Each row was made from one small tree. The marks that hang from a mark follow it in brackets, in alphabetical order. Every link used is in the known rows. Write each row's tree.
Known rows:
loso(navadad(besemu memu)): [-1.203  0.552 -0.720  0.640 -0.142  0.467  0.501  2.797  1.776 -1.762
  1.299  1.642  3.140  0.716 -0.574  2.789 -1.210]
besemu(navadad(loso memu)): [ 0.082 -0.391  0.223  1.011 -0.167  0.678 -0.253  2.199  1.900 -2.230
  0.836 -0.975  1.079  0.364 -1.113  1.015 -2.601]
gaku(besemu(navadad(loso memu)) vafi(fudo)): [-2.120  0.601  2.148  2.191  1.701  0.565 -0.113  1.865  1.975 -2.266
  0.364  4.287 -2.921  1.633 -2.700  2.688 -4.628]
lafup(vafi): [ 0.249  0.163 -1.089 -1.269  0.618 -1.114  0.523 -0.168 -0.158  0.216
  0.233  0.052 -2.405 -0.595  0.149 -1.234 -3.166]
loso(navadad(besemu(gaku(vafi)) memu)): [-3.643  0.932 -0.334 -0.423 -0.413  0.104  0.176  4.160  1.686 -1.120
  1.484  2.042  1.070  0.696 -1.313  2.229 -2.358]
gibeb(fudo navadad(besemu(gaku) loso memu)): [ 0.741  0.756  2.131 -0.606 -0.500  0.527  0.072  0.604  0.751 -0.606
  2.344  5.858  5.092  1.607 -1.422  1.371 -0.423]
gibeb(navadad(besemu(gaku(vafi)) memu)): [-2.399  0.751 -0.291 -0.705 -0.741 -0.330  0.398  1.651 -0.162 -0.610
  0.658  3.483  1.747  0.541 -1.828  1.104 -2.780]
navadad(besemu(gaku(vafi)) loso memu): [-1.431  0.256 -1.181 -0.654  0.291  0.389  0.142  2.749  2.179 -0.863
  0.939  3.692  1.074  1.502 -2.600  0.853 -3.922]
gibeb(fudo navadad(besemu loso memu)): [ 2.018  0.314  1.547  1.160 -0.130  0.496  0.274 -1.488  1.069 -0.802
  2.326  6.223  5.402  1.779 -1.026  2.019 -0.963]
gaku(besemu(navadad) vafi(fudo)): [-3.234  1.358  3.146  1.337  1.807 -0.056 -0.180  1.145  0.514 -1.345
 -0.029  3.482 -4.650  1.104 -1.732  2.613 -3.265]
loso(navadad(besemu(gaku) memu)): [-2.461  0.992 -0.116 -1.102 -0.492  0.510  0.316  4.832  1.454 -1.423
  1.268  1.252  2.811  0.550 -0.946  2.127 -0.673]
gaku(besemu(navadad(memu))): [-1.812  0.697  0.985  0.956  0.157  0.637 -0.226  4.677 -0.188 -1.617
  0.134  0.642  0.271  0.717 -1.247  1.943 -2.852]
lafup(vafi(fudo)): [ 0.643  0.351  0.645 -1.382  1.639 -0.809  0.806 -1.112  0.271 -0.120
 -0.157  2.265 -3.577 -0.367 -0.424 -0.949 -1.809]
besemu(gaku): [-1.585  0.533  0.738 -2.202 -0.463  0.044 -0.249  2.538 -0.349  0.460
 -0.003 -0.496 -0.404 -0.213 -0.471 -0.841  0.596]
gibeb(fudo navadad): [ 0.874  0.478  2.932  0.638 -0.649 -0.226 -0.203 -2.589 -1.061  0.496
  1.682  3.213  2.421  0.408  0.592  0.660  1.457]

Which tree is each row?
[-0.971  0.665  0.875 -0.251  0.519  0.121  0.636 -0.141  1.781 -1.549
  0.703  5.788  1.092  1.222 -2.750  1.745 -2.618] : gibeb(navadad(besemu(gaku(vafi(fudo))) loso memu))
[-2.946  0.074  0.613 -0.348 -0.496  0.236 -0.680  3.885  1.754 -1.507
  1.087 -0.567 -1.405  0.335 -2.033  0.270 -4.064] : besemu(gaku(vafi) navadad(loso memu))
[-2.494  1.332  1.530 -1.812  1.246 -0.121  0.316  1.073  0.728  0.005
  0.204  4.493 -1.980  1.076 -1.899  0.990 -1.165] : navadad(besemu(gaku(vafi(fudo))))
[-1.134  0.374  0.106 -0.782  1.099  0.648  0.383  1.934  2.519 -1.063
  0.682  5.464  0.109  1.677 -3.123  1.075 -2.743] : navadad(besemu(gaku(vafi(fudo))) loso memu)
[ 0.919  0.526  1.644  0.640 -0.597  0.299  0.288 -0.445 -0.556 -0.224
  1.963  5.632  5.111  1.298 -0.587  1.652 -0.009] : gibeb(fudo navadad(besemu memu))
[-3.366  1.077  0.935 -0.566  0.398  0.352  0.424  3.379  1.969 -1.323
  1.165  3.724  0.177  0.883 -1.819  2.408 -1.159] : loso(navadad(besemu(gaku(vafi(fudo))) memu))
[-1.627  0.771  1.965 -1.561 -0.065  0.241 -0.596  2.886  1.558 -1.648
  0.749 -1.762 -0.873  0.071 -0.932  0.456 -1.505] : besemu(gaku navadad(loso))
[-2.532  0.353  1.070 -1.719 -1.068  0.540 -0.490  5.700 -0.132 -1.161
  0.486 -2.007  0.365 -0.361 -1.171 -0.166 -1.027] : besemu(gaku navadad(memu))
[-1.499  0.139  0.946 -1.124 -0.653  0.714 -0.517  4.697  1.516 -1.832
  0.828 -1.471  0.685  0.136 -1.584  0.161 -1.998] : besemu(gaku navadad(loso memu))
[-3.079  0.715  1.603 -0.747  0.075 -0.255 -0.766  2.054  1.811 -1.302
  1.006 -0.868 -2.958  0.239 -1.363  0.565 -3.542] : besemu(gaku(vafi) navadad(loso))
[-2.611  1.620  0.917 -1.527  0.048  0.017  0.197  3.033  1.524 -1.142
  1.251  0.970  1.248  0.440 -0.284  2.467 -0.158] : loso(navadad(besemu(gaku)))
[-0.095  0.304 -0.823 -1.448  0.180  0.855  0.288  3.512  1.978 -1.184
  0.719  2.833  3.031  1.293 -2.250  0.767 -2.084] : navadad(besemu(gaku) loso memu)
